(in the rows, 128 means zero)
Known rows, with every step that occurs
tobufu, bimer, gozo, lepel: [136 103 128 164 168 100 128 141 152 183 130  71 126 127 106 212 141 144
 113 157 188  98  76 104 147 165 126 107 202 144 124 182 137 139 151 111
 173 156 143  87 151  72 119 117 122 166]
nibiput, tebi: [141  95 111 132 146 112 144 146 184 107 118 100  99 185 142 133 123 137
 128 132 119 150 131 144 133 162 124 118 145 118 139 136 113 149 141  67
 147 117 132 130 145 141 134 129 119 129]
bimer, suven, nused: [129 118 124 107 132 116 192 159 154 124 145  85 116 146 117 175 103 152
 130 115 141 131 113 119 141 102  99  91 150 134 137 183 160 118 127  49
 166 130 109 135 156 146 114 177 148 145]
kinon, bimer: [150 148 139 100 131  88 120 139 114 132 121  94 109 132 147 155 119 126
 138 125 149 119 113 131 132 146 120 128 166 116  94 164 144 149 137 105
 171 132 123 139 166 134 112 117 134 132]
doli, bimer: [129 101 141 151  97 112 136 155 153 107 112  94 130 140 101 145 112 131
  96 137 164 101 109 153 146 133 128 120 164 156 154 160 120 165 165 140
 180  97 103 132 139 126 116 139 114 125]
gozo, lepel: [114 121 125 144 134  87 118 142 122 178 126 108 125 146 121 181 152 128
 135 159 144 125 105 131 149 159 123 127 161 138 140 141 114 134 154  70
 161 125 139  99 175 117 110 127 103 155]
doli, bimer, nibiput, tebi, gozo: [126  79 108 138 133 114 163 176 202  56 138  89  92 221  74 137  61 161
 102 145 153 108 104 148 132 156 105  74 170 103 152 157  77 178  99 133
 118  96 106 161 107 157 147 145 115 121]
lepel, gozo: [108 103 117 110  88 106 113 140 148 132 117 125  90 113 137 158 138 123
 103 171 159 108 114 124 131 144 142 119 137 128 127 155 126 128 145 120
 147 130 141 130 166 122 148 102 123 126]
lepel, gozo, nused: [132  50 135 122  90  91 140 149 144 163 117 124  90 121 132 161 130 134
 121 172 174 110 102  63 136 134 122 141 141 143  86 186 121 107 147 117
 118 113 145 113 136 104 161 117 127 139]
bimer, suven, nused, gozo, lepel: [ 79  91 109 116 161  98 194 150 145 151 122  74 122 145  98 223 117 139
 164 130 116 116 121  93 154 153 110 118 168 136 118 159 141 121 142  48
 178 139 172 105 185 125 138 169 161 157]
tebi, gozo: [111 120 102 129 112 126 109 145 148 121 123 113  99 170 109 133 106 154
 110 173 132 107 100 124 124 118 116 101 126 110 120 126 120 163 108 129
 143 144 121 131 159 130 156 148 112 117]
bimer, nibiput, tebi, gozo: [129  97  87 117 143 110 158 165 205  78 148 110  81 227 100 136  68 162
 119 167 122 126 105 120 123 159  99  68 138  88 133 151  97 158  81 107
 107 132 118 154 117 158 145 142 120 127]
lepel, gozo, bimer, suven: [149 115 120  99 124 101 129 155 154 158 165  70 104 100 119 194 124 137
 118 174 156  97 123 143 131 144 140  84 175 127  95 145 151 109 120  86
 124 145 152  91 124 115 111 137 124 136]
kinon, bimer, suven, nused, gozo, lepel: [ 93 112 138  88 180  81 188 146 115 156 118  54 107 143 112 232 106 129
 189 106 130 108 124  94 157 169 100 140 196 132  68 179 154 124 115  45
 191 147 177 123 197 142 119 157 179 154]
nused, suven, bimer: [157 112  99 144 123 126 131 129 168 148 133  71 111 131 155 166 154 134
  95 152 117 105 116 124 126 142 152 137 154 140 131 120 154 163 116  89
 161 110 135 141 182 125 146 151 138 144]
suven, bimer, nibiput: [139 114 103 119 137 118 159 156 172 133 157  98 103 140 148 169 102 127
 101 162 172  95 107 134 118 139 150  84 151 131 134 166 136 164 119 127
 127 135 126 147 130 129 107 139 123 148]
tobufu, bimer, doli: [158 103 141 144 143 133 115 139 145 123 132  96 109 127 161 145 125 102
  92 126 169 119 113 111 159 134 122 150 158 131 155 139 161 144 155  96
 176 135  89 133 132  78 129 107 131 168]
tebi, nibiput: [135  93 116 123  99  82 112 143 163 123 117 115 132 168 148 119 126 144
 121 143 126 137 114 102 131 127 152 100 143 147 144 170 137 117 139 118
 151 135  95 131 126 132  98 116 131 129]
nibiput, tebi, gozo, bimer, suven: [160 131  98 117 173 124 141 169 181 131 161  55  93 200 110 163  97 179
 137 155 111 132 121 161 125 136 115  66 179  90  86  98 132 140  68  55
 100 131 138 106 115 143 123 173 115 127]
suven, nused, gozo: [ 96  72 130 114 136 124 173 144 163 117 108 124 108 163 116 168 112 134
 155 132 106 113 138  74 138 143 113 123 142 122 111 163 135 149 166 101
 173 141 160 149 162 106 163 144 151 111]
suven, bimer: [125 107 107 131 130 136 142 138 148 158 123  96 111 124 173 155 140 127
 104 154 166 103 113 149 129 126 155 122 152 135 114 142 146 174 134 113
 145 127 126 135 164 124 131 143 118 132]
lepel, gozo, bimer: [142 103 135 110 113 107  95 149 148 155 138 113 107 106 134 182 141 121
 119 177 150  97 123 123 134 157 141 109 172 112 101 131 130 120 158 110
 116 139 159 101 132 104 138 107 111 120]
bimer, doli: [145 127 129 141 130 105 102 135 133 126 134 118 101 146 134 124 141 106
 111 150 129 130 128 114 168 138 141 146 154 143 153 137 138 141 135  99
 163 130  90 147 162 110 133 112 115 148]
suven, nused: [117 104 136 109 124 119 170 151 150 132 127 124 114 158 128 166 118 134
 145 120 132 131 113 104 143 114 101 109 144 119 135 182 133 124 164  71
 157 126 127 148 166 129 126 148 135 126]
tebi, nibiput, bimer: [155 119 127  99 122  90 112 145 191 112 134  96 146 194 179 138 138 157
 103 137 135 132  98 103 126 142 167 102 174 123 142 183 189 115 153 140
 135 144  75 120 109 108  90 138 138 130]
tobufu, bimer, gozo, nused, suven: [197  72 149 180 133 106 138 131 187 161 138  56 124 145  91 188 130 169
 102 156 144 107  70  19 125 147 102 137 160 165 107 202 153 117 133 131
 165 122 127 103 114  61 142 141 144 159]
gozo, bimer, nibiput, tebi: [187 106 132 115 172  93 147 168 196 111 183  98 110 194 113 170  98 130
 135 156 126 135 128 131 127 184 122  64 171 102 120 142 100 135 130  70
  99 127 142 116  73 130  88 125 107 135]
lepel, gozo, nused, suven, bimer, kinon: [147  38 113 138  79  73 139 132 161 194 138  61  81  98 152 185 123 119
  95 180 139  90  80  57 134 145 137 155 176 154  77 173 138  99  74 100
 124  82 145 128 174 100 157 165 150 136]
kinon, bimer, nibiput, tebi, gozo: [144 123 114  80 166  91 150 163 172  80 148  89  72 224 114 146  62 149
 138 141 138 123 108 123 122 176  95  83 162  70  98 173 111 153  57 109
 119 134 130 165 130 170 137 125 138 128]
lepel, gozo, bimer, nibiput, tebi: [155  80 126  97 150  97 132 166 206 115 166 109  78 160 119 178 105 123
 132 171 141 114 132 123 128 193 137  67 189  93 107 153  92 118 119  81
  80 135 168 114  89 129 124  96 119 126]
tebi, gozo, lepel: [ 95 123 100 138 130 105 108 146 123 176 122 108 106 169 109 180 126 151
 127 173 146 113  95 124 144 143 117 118 161 107 124 126 108 147 112  95
 146 133 132 108 183 133 146 145 103 140]
kinon, bimer, gozo: [156 139 147 126 152  85 120 138 135 147 134  88 100 140 116 157 133 142
 130 140 155  98  94 113 147 158 138 106 187 136  71 197 144 143  98 141
 174 151 121 140 167 113 121 117 128 132]
tobufu, bimer: [148 109 124 125 132 136 133 144 158 121 122  88 128 127 138 167 111 128
 100 137 174 118  91 119 124 129 101 116 139 131 140 143 151 149 174 109
 170 141 118 113 124  87 118 117 125 150]
lepel, gozo, nused, suven, bimer, nibiput: [159  45 113 116  98  95 154 145 189 156 154  84  81 123 131 191 120 135
  95 185 164  83  99  41 118 161 142 122 151 145 101 191 136 121  97 125
 105 102 160 132 139 113 166 129 149 160]

Rows
[188  72 134 167 125 113 132 128 146 187 134  79  97 148 167 150 163 121
 107 149 126 110 119  58 159 130 147 182 165 163 117 140 152 138 103  82
 142  86 105 143 163  99 159 139 146 173]  gozo, nused, suven, bimer, doli
[158 118 136 125 141  83 111 144 208 123 146  87 141 186 150 145 151 176
  97 153 139 112  88  87 136 151 187  79 196 136 136 216 182 115 126 181
 143 162  77 121 118  90 104 135 141 131]  tebi, nibiput, bimer, gozo
[182  79 129 159 105  91 131 131 152 150 138  83 118 159 110 159 139 149
 114 154 104 131  95  40 131 143  99 155 121 166 117 172 129 115 147  95
 157  97 131 118 137 103 132 149 130 151]  gozo, nused, suven
[140  71 126 146 131 102 169 166 207  61 138  89 107 196  92 142  81 133
 104 131 156 120 116 154 142 168 119  82 177 130 172 175  88 157 139 107
 140  93 115 145 102 153 115 135 120 137]  doli, bimer, nibiput, tebi
[140  89 140 118  97  66  89 148 148 177 150  93  98  94 120 182 108 101
 108 187 137 100  94 116 139 163 132  94 188 121  90 150 116  93 117 103
 111 124 152 102 139  92 115 140 106 103]  lepel, gozo, bimer, kinon
[173 120 132 137 122  71  96 150 137 175 160  84 124 123 126 172 104 108
 117 166 116 114  92 127 138 149 121  95 182 133  99 129 127 104 122  94
 129 124 135 102 121  97  78 172  98 113]  gozo, bimer, kinon
[138 100 106 180 155  93 119 121 157 212 144  54 112 134 123 205 187 159
 113 170 130  87  99 110 151 178 172 129 214 153 119 169 127 150  85  98
 168 128 156 114 210 105 145 142 132 162]  nused, suven, bimer, gozo, lepel
[111  92 142 125 119 120 208 173 160 103 132  60 125 140  95 180  88 150
 114  96 160 108 111 145 158 101  95  91 185 150 147 194 145 139 146  70
 183  94  99 143 150 143 106 183 149 143]  doli, bimer, suven, nused
[142 115 124  72 141 102 185 164 199 104 149  61 150 192 175 169 114 172
 123  94 136 135 102  99 129  99 142  73 197 121 145 222 214  89 128  80
 138 141  66 129 120 125  83 183 178 149]  tebi, nibiput, bimer, suven, nused
[126 123 123 170 150  76 116 137 140 194 138  99 114 147  95 188 163 153
 128 176 148 104  94 120 156 170 149 101 195 153 125 191 111 133 124 112
 167 149 135  99 183 107 117 121 107 156]  bimer, gozo, lepel
[ 99  68 101 146 152  94 157 171 183  99 126  84  96 226  61 174  80 155
 120 153 156 106  98 151 149 185 104  80 198 100 152 165  63 163 100  98
 118  97 128 132 139 156 140 146 117 145]  doli, bimer, nibiput, tebi, gozo, lepel
[109 100  94 122 164  89 140 163 176 118 148 105  89 230  93 176  92 162
 139 164 131 128 104 130 129 182 108  75 165  90 147 151  69 150  87  73
 111 129 140 128 150 155 139 138 114 156]  bimer, nibiput, tebi, gozo, lepel
[182 132 154 140 151 113  84 144 124 165 149 110 113 145 139 146 150 105
 131 155 120 118 136 118 167 148 138 123 190 125 122 113 138 130 140  86
 135 135 109 122 129  90 105 114 105 141]  gozo, bimer, doli
[136  93 139 177 118 104 130 154 162 129 123  94 121 134  68 152 128 150
 101 149 163  80  97 139 159 144 149  93 199 163 135 199 114 159 136 174
 179 117 105 131 137 108 134 137 113 124]  doli, bimer, gozo
[156  66 111 128 142  96 172 171 199 114 155 110  84 235  92 144  63 170
 145 172 141 137  93  67 121 145  87  85 126 104  99 176  83 135  88 112
  81 117 119 142  89 139 150 145 121 138]  bimer, nibiput, tebi, gozo, nused
[153  62 163 193 114  99 154 156 157 159 127  94 129 144  64 144 122 164
 112 155 183  95  86  80 157 129 126 121 195 182  92 217 116 147 144 169
 163  99 107 115 107  94 130 144 112 136]  doli, bimer, gozo, nused
[145  97 138  86 122  82 106 163 169 143 167 116  95 123 102 192 105 120
 108 190 169  85 118  97 128 175 141  73 164 108 112 162 115 114 136 125
  98 150 155 113  96 100 116 106 109 124]  lepel, gozo, bimer, nibiput
[184 146 120 121 146 103 132 155 135 152 171  65 135 132 123 185 118 144
 127 158 141 119 117 150 135 135 129  85 168 141  98 121 161 125 131  77
 133 139 133  93 110 121  82 169 120 144]  gozo, bimer, suven
[139  95 127 138 109 117 132 153 138 156 123 126 108 180 101 142  97 164
 125 177 149 121  83  66 125  99  90 125 123 124  76 160 123 148 117 124
 121 122 114 120 130 114 158 156 109 128]  tebi, gozo, nused
[115  97  91 122 147 127 141 150 190 107 119 107  89 215 129 120 105 161
 124 156 110 136 115 140 131 142 113 101 144  90 130 125 103 171  98  99
 123 121 122 145 151 150 159 149 117 114]  nibiput, tebi, gozo
[178  60 150 193 103  86 136 139 174 147 134  68 124 157  50 165 138 172
  96 156 136  88  84  59 155 156 124 129 190 187 108 212 120 135 127 150
 173  85 112 119 130  95 153 160 126 143]  doli, bimer, gozo, nused, suven
[150 101 148 122 127 110  74 143 138 164 143 118  83 108 142 150 155  93
 117 169 137 102 145 119 171 158 152 132 193 112 110 124 127 114 133  88
 121 133 130 121 136  87 141  90 115 133]  lepel, gozo, bimer, doli
[135 104 102 144 116  98 139 142 143 172 141  77 111 113 164 166 109 107
  92 158 150 106  86 145 126 130 146 110 170 148 104 142 135 142  98 104
 142 119 124 137 172 114 105 175 126 126]  suven, bimer, kinon
[149  58 120 131  80  86 120 130 162 141 126  97  86 129 119 171 140 143
 109 180 130 111 102  33 137 156 116 157 130 147 109 179 127 102 134 110
 145 100 154 113 155 105 173 123 138 147]  lepel, gozo, nused, suven
[157  41 130 141 114 113 118 126 160 188 128  91  74 113 165 154 167 109
 102 165 146  98 126  47 167 142 157 190 166 150 102 154 150 127  90  92
 123  92 124 142 179  96 192 111 150 173]  lepel, gozo, nused, suven, bimer, doli
[163  85 119 116 168 115 173 161 210  77 154  81 109 188 130 166  73 131
 108 127 169 132 107 126 115 164 102  82 154 105 158 164 124 148 143  86
 132 131 121 134  79 112 113 114 133 151]  tobufu, bimer, nibiput, tebi
[161 160 114 103 145 114 160 151 163 114 170  56 137 159 157 178 129 158
  86 140 157 117  96 154 120 138 142  98 164 135 140 154 220 122 136 109
 147 141 101 107 126 114  95 179 144 149]  nibiput, bimer, suven
[182  70 108 159 108  77 152 135 154 204 149  53 107 130 149 177 120 126
  92 159 122 106  81  66 128 135 119 152 168 169  95 160 142 121  88  87
 135  82 123 121 158 106 122 194 149 145]  gozo, nused, suven, bimer, kinon
[152 133 118 108 138 104 111 173 164 130 179 111 111 186  84 172  76 152
 118 193 135  89  99 108 117 150 106  53 159  91 102 129 115 145 103 131
  95 161 136 121  91 117 124 145 103 115]  tebi, gozo, bimer, nibiput
[105  89 114 104 140 117 199 150 167 107 125  76 118 146 103 181  91 147
 146 128 114 114 128  90 135 126 113 108 142 140 112 158 155 140 130  77
 181 143 144 138 159 127 145 170 159 131]  bimer, suven, nused, gozo
[152 110 121 126 162 108 141 148 155 140 153  64 128 143 109 188 111 146
 128 172 109  96 128 126 126 161 147 105 160 137  78 104 159 146 133 104
 152 156 174  83 105 109 118 163 125 124]  nused, gozo, bimer, suven
[152 131 114 126 125  88  80 152 131 175 154  88 116 152 106 166  80 130
 110 187 107 100  81 117 132 140  99  82 176 104  74 118 106 134  79 109
 111 138 126 112 127 102 112 184 103  97]  tebi, gozo, bimer, kinon
[131 116 118 145 106 102 173 161 146 105 140  55 135 131  95 157  96 153
  95 128 165 101 111 174 149 121 128 100 173 169 145 157 151 150 139 108
 177 101  95 117 133 134 103 169 131 147]  doli, bimer, suven
[137  94  98 117 160 140 156 168 220  74 146  82  96 211 111 160  50 152
 101 147 161 115  89 114 111 157  86  69 140  74 141 148 108 172 100 113
 118 140 117 138  94 124 151 129 131 138]  tobufu, bimer, nibiput, tebi, gozo
[171  89 135  96 170  84 175 166 174 113 140  97  71 227 110 152  52 163
 156 144 150 130  94  69 121 156  84 102 158  87  48 192 104 140  67  97
 101 123 124 151  96 155 144 135 142 142]  kinon, bimer, nibiput, tebi, gozo, nused
[148  63 144  97 189 113 183 169 228  96 157 105 102 206 100 184  77 130
 179 132  93 127 143  74 130 194 108  72 171  94  89 148 101 147 136  62
 111 143 183 148  83 124 135 138 137 109]  suven, nused, gozo, bimer, nibiput, tebi
[136  85 154  99 165 107 155 167 186 120 161 115 122 167  82 197  82 120
 161 152 115  94 131  57 128 174 103  80 167 110  98 160 117 140 155 104
 128 161 177 135  93 108 130 141 130 112]  suven, nused, gozo, bimer, nibiput
[163 124 129  87 165  73 159 157 175  83 149  91  90 199 128 156  83 131
 143 119 144 130 119 131 131 182 111  94 174 102 110 175 116 139 103  86
 139 127 129 159 116 163 103 109 134 145]  kinon, bimer, nibiput, tebi
[112  93 140 193 139  86 134 149 140 167 120  83 125 135  61 184 151 148
 116 155 173  88  96 146 174 166 147 114 230 168 145 190 105 142 150 132
 182 116 130 104 169 107 121 133 108 153]  doli, bimer, gozo, lepel
[ 75  70 135 124 149 100 162 144 148 162  99 117 118 152 103 202 130 123
 178 133 116 111 123  78 156 168 113 141 176 128 116 167 113 142 163  73
 180 139 176 122 192 108 148 134 138 141]  suven, nused, gozo, lepel
[212 105 157 156 146  92 128 132 188 155 165  63 129 178 106 179 162 181
  96 163 121 106  77  28 129 162 134 135 179 152 101 204 186 112 125 143
 151 120 122 109 124  70 138 166 141 144]  nibiput, bimer, gozo, nused, suven
